What can hang from each mark
duvuk: nilupo
bitub: bagese todo
bagese: bitub duvuk fenes kida kizila
nilupo: duvuk
kizila: nilupo
kida: bagese dezan

Each row was made from one small tree. The marks that hang from a mark follow it in brackets, in alphabetical order. Every link used is in the known rows. Write each row's tree.
Known rows
kizila{nilupo{duvuk}}: [ 0.60  0.37  0.04  0.27 -0.82 -0.08 -0.79 -0.23 -0.07 -0.05  1.16 -0.02
 -0.64 -0.01 -0.07  0.20 -0.01 -0.60  0.01  0.97 -1.60  0.52 -2.39 -0.28
 -0.15]
duvuk{nilupo}: [ 0.77 -0.03  0.11  0.51  0.22 -1.23  0.29 -0.21 -0.17 -0.18 -0.54  0.77
  0.27  0.02  1.10  0.05 -0.13 -1.00  0.71  0.72 -0.19  0.25  0.33  0.10
  0.07]
bagese{fenes}: [ 0.06  1.02  0.37 -0.20 -0.16  1.03 -0.83  0.01  0.11 -0.11 -0.03 -0.67
 -0.79  0.25  0.43  0.14  0.19 -0.99  0.19  0.14 -0.07 -0.41  0.24 -0.02
  0.18]
kida{bagese{bitub fenes kizila} dezan}: [ 0.39  1.91  0.09 -0.42 -0.39 -1.08  0.43 -0.31  0.27 -0.36 -0.50  1.90
  4.11  0.26  0.02 -0.03  0.26 -2.60  0.22  0.47  0.17  0.49  0.44 -0.59
  0.42]
kida{bagese}: [ 0.01  0.29 -0.68 -0.14 -0.03 -2.54  0.12  0.05 -0.06  0.00 -0.04  0.47
  0.80  0.07  0.02  0.02 -0.07 -0.05 -0.01  0.08 -0.55  0.17  0.21  0.01
 -0.33]
bitub{bagese}: [-0.11 -0.33  0.64  0.23 -0.31  1.42 -0.36 -0.69 -0.04 -0.09  0.07 -1.30
  0.19 -0.28 -0.56  0.66  0.25 -0.04 -0.15 -0.05 -0.55  0.11  0.34  0.23
  0.66]
kida{bagese{duvuk fenes} dezan}: [-0.03  2.22 -0.15 -0.98 -1.45  0.68  0.94 -0.14  0.10 -0.39  1.52  0.81
  0.60  0.43  0.35  0.49  0.20 -2.16  0.22  0.30  0.17  1.15  0.46 -0.06
 -0.21]
kida{bagese dezan}: [ 0.03  0.32 -0.76 -0.13  0.06 -0.26  1.04 -0.14 -0.01 -0.31  0.15  1.20
  1.25  0.22  0.24  0.30 -0.08 -0.37  0.28  0.18  0.16  0.44  0.26 -0.10
 -0.27]
bagese{bitub duvuk fenes kida}: [ 0.34  2.30  1.51 -0.88 -1.92 -0.45 -0.22 -0.82  0.88 -0.17  2.06  2.00
  0.03 -0.09  0.40 -0.15  0.35 -3.36 -0.07  0.95  0.22  0.95  0.26 -0.58
  0.82]
bagese{bitub kida kizila}: [ 0.60  0.82  0.95 -0.17 -0.62 -2.29  0.14 -0.88  0.84 -0.07  0.09  2.26
  3.55 -0.32 -0.18 -0.46  0.22 -2.14 -0.18  0.76  0.16  0.02  0.07 -0.66
  0.49]
bitub{bagese{fenes kizila}}: [ 0.12  1.15  1.13 -0.17 -0.51  1.49 -0.78 -0.84  0.08 -0.23 -0.78 -2.14
  2.15 -0.13 -0.64  0.68  0.55 -1.51 -0.05 -0.01 -0.70 -0.45  0.49  0.15
  0.59]
bagese{kizila{nilupo}}: [ 0.87  0.33  0.11 -0.01 -0.08 -1.08  0.03 -0.19 -0.08  0.01 -1.13 -0.23
  2.08 -0.04 -0.22 -0.09  0.13 -1.01 -0.12  0.20 -0.50 -0.08 -2.18 -0.18
 -0.23]
bagese{kizila}: [ 0.27  0.26  0.16 -0.13 -0.17 -0.96  0.23 -0.11  0.04 -0.05 -0.74 -0.22
  2.69 -0.18 -0.41 -0.20  0.10 -0.49 -0.18 -0.08 -0.09 -0.18 -0.04 -0.05
 -0.16]
bitub{bagese todo}: [-0.38 -0.60  1.27  0.39 -0.47  0.10 -0.61 -0.61 -0.11  0.31  0.02 -2.77
  0.25 -0.70 -0.75  0.95  0.57 -0.24 -0.23  0.24 -0.54  0.27  0.63  0.27
  0.61]
bagese{duvuk fenes kida kizila}: [ 0.48  2.57  1.22 -1.26 -1.88 -0.61  0.21 -0.84  0.78 -0.22  1.38  0.30
  1.97 -0.09  0.07 -0.06  0.40 -3.13 -0.16  0.67  0.03  0.10  0.30 -0.22
 -0.05]
bitub{bagese{duvuk} todo}: [-0.44  0.13  1.62 -0.25 -1.78 -0.01 -0.03 -0.56 -0.07  0.22  1.25 -2.50
  0.26 -0.80 -0.97  1.05  0.59 -1.21 -0.39  0.25 -0.40  1.43  0.53  0.37
  0.51]
bagese{duvuk kizila}: [ 0.14  1.03  0.46 -0.68 -1.48 -1.05  0.82 -0.09  0.09 -0.09  0.57  0.09
  2.76 -0.27 -0.62 -0.07  0.12 -1.38 -0.36 -0.12 -0.07  1.02 -0.09  0.02
 -0.20]
kida{bagese{duvuk kizila}}: [ 0.10  1.31 -0.24 -0.92 -1.43 -3.61  1.01 -0.10  0.03 -0.03  0.54  0.60
  3.67 -0.20 -0.66 -0.02  0.06 -1.40 -0.35  0.00 -0.55  1.18  0.11  0.03
 -0.62]
nilupo{duvuk}: [ 0.03  0.32  0.08  0.27 -0.94 -0.16 -0.55 -0.19  0.01 -0.02  1.57 -0.07
  0.03 -0.08 -0.22  0.12 -0.06 -0.09 -0.04  0.82 -1.24  0.43 -0.28 -0.14
 -0.17]
kida{bagese{bitub{todo} duvuk} dezan}: [-0.14  1.07  0.53 -0.52 -1.52 -2.53  1.18 -0.09  0.13 -0.01  1.38  1.53
  2.26 -0.40 -0.18  0.41  0.32 -2.32 -0.11  0.65  0.41  2.41  0.37 -0.38
  0.30]
bagese{duvuk fenes kizila{nilupo}}: [ 0.70  2.08  0.76 -0.99 -1.48 -0.01 -0.20 -0.20  0.06 -0.20  0.11 -0.51
  1.34  0.07 -0.18  0.09  0.35 -2.90 -0.09  0.25 -0.53  0.71 -2.02 -0.17
 -0.13]
bagese{fenes kizila{nilupo}}: [ 0.87  1.38  0.47 -0.34 -0.21  0.09 -0.74 -0.17  0.04 -0.12 -1.22 -0.83
  1.29  0.16  0.16 -0.02  0.30 -1.94  0.13  0.25 -0.52 -0.47 -1.93 -0.24
  0.02]

Write each row's tree
[ 0.02  0.83  1.40 -0.53 -1.94  0.72  0.39 -1.30  0.61 -0.15  2.12 -0.09
  0.31 -0.49 -0.49  0.74  0.35 -1.78 -0.35  0.57 -0.39  0.86  0.51  0.11
  0.64] -> bitub{bagese{duvuk kida}}
[ 0.23  0.36  1.67 -0.06 -0.93  0.69  0.66 -1.65  0.62 -0.14  0.43 -1.40
  3.53 -0.74 -0.71  1.05  0.71 -1.96 -0.12  1.02  0.20 -0.15  0.85 -0.02
  0.57] -> bitub{bagese{kida{dezan} kizila} todo}
[ 0.18  1.26  1.50 -0.03 -0.48 -2.06 -0.93 -0.18  0.22  0.28 -0.81 -0.75
  2.82 -0.40 -0.24  0.05  0.59 -2.52 -0.01  0.63  0.05  0.22  0.31 -0.45
  0.63] -> bagese{bitub{todo} fenes kizila}
[ 0.38  1.47  0.86 -0.21 -0.38 -0.63 -0.60 -0.22  0.27 -0.06 -0.90  0.75
  2.73  0.03 -0.07 -0.25  0.33 -2.20  0.04  0.26  0.04  0.06  0.09 -0.49
  0.76] -> bagese{bitub fenes kizila}
[-0.17  0.62  1.40 -0.24 -1.50 -2.24  0.19  0.13  0.12  0.28  1.21  0.36
  0.90 -0.69 -0.38  0.16  0.36 -1.81 -0.33  0.50  0.25  1.99  0.03 -0.28
  0.66] -> bagese{bitub{todo} duvuk}
[-0.21  1.59  2.12 -0.69 -2.01  0.03 -0.48 -0.78  0.04  0.06  0.44 -3.38
  2.27 -0.65 -0.96  1.01  0.85 -2.63 -0.35  0.26 -0.63  0.86  0.65  0.24
  0.61] -> bitub{bagese{duvuk fenes kizila} todo}
[ 0.27  2.17  1.07 -0.97 -1.82  0.34 -0.06 -0.81  0.72 -0.22  2.10  0.45
 -0.72  0.04  0.48  0.14  0.32 -2.62 -0.03  0.70  0.07  0.32  0.37 -0.19
  0.13] -> bagese{duvuk fenes kida}
[ 0.55  0.76  1.12 -0.54 -1.69  0.36  0.32 -0.84 -0.09 -0.17  0.17 -1.20
  2.38 -0.49 -1.08  0.63  0.44 -1.91 -0.43  0.04 -1.01  1.31 -1.82  0.09
  0.46] -> bitub{bagese{duvuk kizila{nilupo}}}
[ 0.09  1.96  1.82 -0.68 -1.90 -2.11 -0.40 -0.17  0.25  0.20  0.46 -0.43
  2.95 -0.46 -0.42  0.11  0.66 -3.34 -0.26  0.51  0.11  1.46  0.25 -0.39
  0.66] -> bagese{bitub{todo} duvuk fenes kizila}
[ 0.85  0.65 -0.71 -0.29 -0.13 -1.36  1.18 -0.23 -0.04 -0.37 -0.91  0.94
  3.40  0.18 -0.13  0.15  0.08 -1.42  0.15  0.30 -0.29  0.34 -1.88 -0.33
 -0.46] -> kida{bagese{kizila{nilupo}} dezan}
[ 1.00  1.35  0.28 -0.15 -1.35 -5.46  1.14 -0.30  0.05 -0.24 -0.14  2.98
  4.67 -0.24  0.44 -0.37  0.01 -3.28  0.31  0.90 -0.57  2.05  0.36 -0.27
  0.17] -> kida{bagese{bitub duvuk{nilupo} kizila}}
[-0.09 -0.08  1.70  0.17 -0.82 -0.64 -0.51 -1.25  0.53  0.22  0.89 -1.84
  0.32 -0.82 -0.37  0.89  0.61 -1.11 -0.22  0.88 -0.51 -0.24  0.74  0.08
  0.61] -> bitub{bagese{kida} todo}
[ 0.25  1.33  1.43 -0.76 -1.98  2.07  1.53 -1.71  0.68 -0.56  1.75  0.27
  3.60 -0.44 -0.83  0.81  0.47 -2.65 -0.30  0.60  0.18  0.91  0.60 -0.03
  0.46] -> bitub{bagese{duvuk kida{dezan} kizila}}
[ 0.87  0.62  0.17  0.23 -1.04 -1.04 -0.56 -0.35 -0.01 -0.11  0.38 -0.24
  2.17 -0.14 -0.38 -0.07  0.10 -1.18 -0.16  1.00 -1.67  0.40 -2.39 -0.34
 -0.35] -> bagese{kizila{nilupo{duvuk}}}
[ 0.04  1.83  1.77 -0.80 -2.05  1.83 -0.28 -1.42  0.66 -0.26  2.17 -0.76
 -0.55 -0.24 -0.13  0.79  0.56 -2.69 -0.10  0.61 -0.42  0.49  0.68  0.05
  0.70] -> bitub{bagese{duvuk fenes kida}}
[ 1.06  2.18  1.63 -0.33 -1.63 -1.51 -0.02 -1.04  0.70 -0.34  1.58  2.82
  0.34  0.00  1.66 -0.18  0.24 -4.39  0.68  1.61  0.12  1.19  0.60 -0.48
  0.96] -> bagese{bitub duvuk{nilupo} fenes kida}
[ 0.84  1.78 -0.34 -0.62 -0.19 -0.24  0.29 -0.26  0.02 -0.48 -0.92  0.26
  2.64  0.40  0.29  0.30  0.25 -2.41  0.39  0.48 -0.36 -0.07 -1.65 -0.33
 -0.33] -> kida{bagese{fenes kizila{nilupo}} dezan}
[ 0.42  1.48  0.88 -0.95 -1.77 -1.62  0.98 -0.82  0.72 -0.18  1.40  0.95
  2.72 -0.30 -0.34 -0.08  0.21 -2.25 -0.42  0.52  0.14  0.49  0.05 -0.20
 -0.26] -> bagese{duvuk kida kizila}
[ 0.03  1.24  0.79 -0.59 -1.81 -5.72  0.72  0.05  0.15  0.26  0.43  0.75
  4.45 -0.78 -0.83  0.02  0.39 -2.40 -0.44  0.46 -0.35  1.98  0.26 -0.31
  0.05] -> kida{bagese{bitub{todo} duvuk kizila}}
[ 0.14  1.61  0.79 -0.21 -0.53 -4.60 -0.86  0.00  0.19  0.17 -0.90 -0.19
  3.64 -0.36 -0.19  0.00  0.55 -2.39  0.01  0.65 -0.52  0.28  0.52 -0.45
  0.28] -> kida{bagese{bitub{todo} fenes kizila}}
[ 0.10  2.12  2.15 -0.65 -1.98 -1.73 -0.50 -0.75  0.84  0.18  2.06  0.57
  0.18 -0.51  0.42  0.17  0.64 -3.65 -0.15  1.21  0.26  1.11  0.48 -0.49
  0.73] -> bagese{bitub{todo} duvuk fenes kida}
[ 0.76  2.35  0.09 -1.12 -1.51 -2.53 -0.11 -0.09  0.01 -0.16 -0.02 -0.08
  2.19  0.08 -0.11  0.10  0.29 -2.92 -0.06  0.33 -0.97  0.93 -1.79 -0.17
 -0.48] -> kida{bagese{duvuk fenes kizila{nilupo}}}
[ 0.14  2.49  0.01 -1.08 -1.60 -0.28  1.04 -0.30  0.15 -0.50  0.70  0.59
  3.27  0.26 -0.11  0.38  0.29 -2.74  0.08  0.28  0.17  1.02  0.45 -0.12
 -0.34] -> kida{bagese{duvuk fenes kizila} dezan}
[ 0.22  1.10  0.88 -0.59 -1.55 -1.77  0.94 -0.11  0.28 -0.03  0.50  1.65
  3.57 -0.30 -0.64 -0.28  0.18 -2.22 -0.39  0.11  0.15  1.69 -0.20 -0.38
  0.46] -> bagese{bitub duvuk kizila}
[ 0.10  0.42  0.42 -0.01 -0.39 -5.65  0.13  0.01  0.14  0.31 -0.84  0.52
  4.52 -0.64 -0.60 -0.14  0.35 -1.52 -0.22  0.48 -0.43  0.81  0.28 -0.42
  0.11] -> kida{bagese{bitub{todo} kizila}}
[ 0.20  1.36  1.77 -0.15 -0.70 -1.69 -0.97 -0.76  0.79  0.23  0.77  0.36
  0.09 -0.40  0.54  0.13  0.58 -2.74  0.06  1.25  0.18 -0.09  0.54 -0.58
  0.80] -> bagese{bitub{todo} fenes kida}
[ 0.07  0.93  2.16 -0.64 -2.29 -1.61  0.20 -1.41  0.61  0.07  1.47 -1.75
  3.09 -1.01 -1.02  0.88  0.72 -2.50 -0.59  0.82 -0.53  0.78  0.66  0.10
  0.33] -> bitub{bagese{duvuk kida kizila} todo}
[ 1.05  0.72  0.51 -0.37 -0.46 -1.47  0.11 -0.96  0.57 -0.09 -0.26  0.66
  2.09 -0.20  0.08 -0.18  0.22 -1.81 -0.08  0.84 -0.39 -0.58 -1.95 -0.44
 -0.28] -> bagese{kida kizila{nilupo}}
[ 0.49  1.74  1.06 -0.29 -0.48  1.97  0.06 -1.05  0.82 -0.43  1.10  2.42
  0.58  0.23  0.83  0.13  0.31 -2.87  0.34  1.06  0.91  0.02  0.40 -0.70
  0.85] -> bagese{bitub fenes kida{dezan}}
[ 0.24  1.80 -0.37 -0.64 -0.20 -0.20  0.59 -0.22  0.13 -0.41 -0.55  0.32
  3.30  0.38  0.18  0.23  0.27 -1.89  0.30  0.23  0.01 -0.17  0.48 -0.16
 -0.42] -> kida{bagese{fenes kizila} dezan}
[ 0.26  1.34  1.33 -0.27 -0.68  4.08 -0.11 -1.61  0.68 -0.49  1.13 -0.48
 -0.07  0.14  0.27  1.04  0.54 -2.16  0.30  0.79  0.15 -0.49  0.80 -0.08
  0.82] -> bitub{bagese{fenes kida{dezan}}}
[ 0.24  0.31  1.40  0.06 -0.55 -2.75 -0.30 -0.67  0.72  0.30  0.89  1.00
  0.88 -0.68  0.21  0.02  0.41 -1.80 -0.09  1.14  0.28  0.35  0.29 -0.56
  0.73] -> bagese{bitub{todo} kida}
[ 1.10  1.22  1.29 -0.18 -1.54 -2.74  0.71 -0.96  0.63 -0.30  1.64  3.51
  1.25 -0.27  1.29 -0.25  0.05 -3.45  0.47  1.49  0.09  1.60  0.39 -0.41
  0.71] -> bagese{bitub duvuk{nilupo} kida}
[ 0.15  0.54 -0.39 -0.02 -0.11 -1.07  1.01 -0.11  0.15 -0.29  0.16  2.75
  2.00  0.15  0.10  0.00 -0.02 -1.19  0.17  0.44  0.31  1.06  0.17 -0.46
  0.41] -> kida{bagese{bitub} dezan}
[ 1.03  2.19  1.35 -0.33 -1.42 -1.92  0.21 -0.33  0.14 -0.31 -0.11  1.79
  3.17 -0.03  0.87 -0.22  0.26 -4.11  0.52  0.93 -0.12  1.52  0.42 -0.29
  0.76] -> bagese{bitub duvuk{nilupo} fenes kizila}
[ 0.22  0.46  1.30 -0.01 -0.48 -0.49  0.53 -0.90  0.74 -0.02  1.11  1.69
  1.43 -0.45  0.33  0.31  0.41 -2.19  0.06  1.25  0.86  0.58  0.42 -0.64
  0.69] -> bagese{bitub{todo} kida{dezan}}
[ 0.95  1.50  0.85 -0.20 -0.34 -0.63 -0.79 -0.25  0.21 -0.09 -1.22  0.70
  2.08  0.01  0.00 -0.21  0.38 -2.72  0.10  0.46 -0.42  0.21 -2.08 -0.62
  0.76] -> bagese{bitub fenes kizila{nilupo}}
[ 0.19  2.36  0.99 -1.09 -1.71  2.71  0.84 -0.98  0.76 -0.55  2.38  1.12
 -0.18  0.25  0.63  0.48  0.33 -3.00  0.11  0.77  0.82  0.57  0.47 -0.29
  0.17] -> bagese{duvuk fenes kida{dezan}}
[ 0.13  1.21  1.68 -0.61 -1.83 -0.51  1.16 -0.89  0.75 -0.08  2.35  1.85
  1.39 -0.57  0.08  0.32  0.46 -3.08 -0.19  1.21  0.96  1.77  0.36 -0.58
  0.74] -> bagese{bitub{todo} duvuk kida{dezan}}
[ 0.94  2.00  0.92 -0.48 -1.37 -1.12  0.38 -0.35 -0.01 -0.39  0.00  0.15
  2.38  0.06  0.89  0.04  0.21 -3.32  0.58  0.78 -0.20  0.86  0.40  0.10
 -0.07] -> bagese{duvuk{nilupo} fenes kizila}
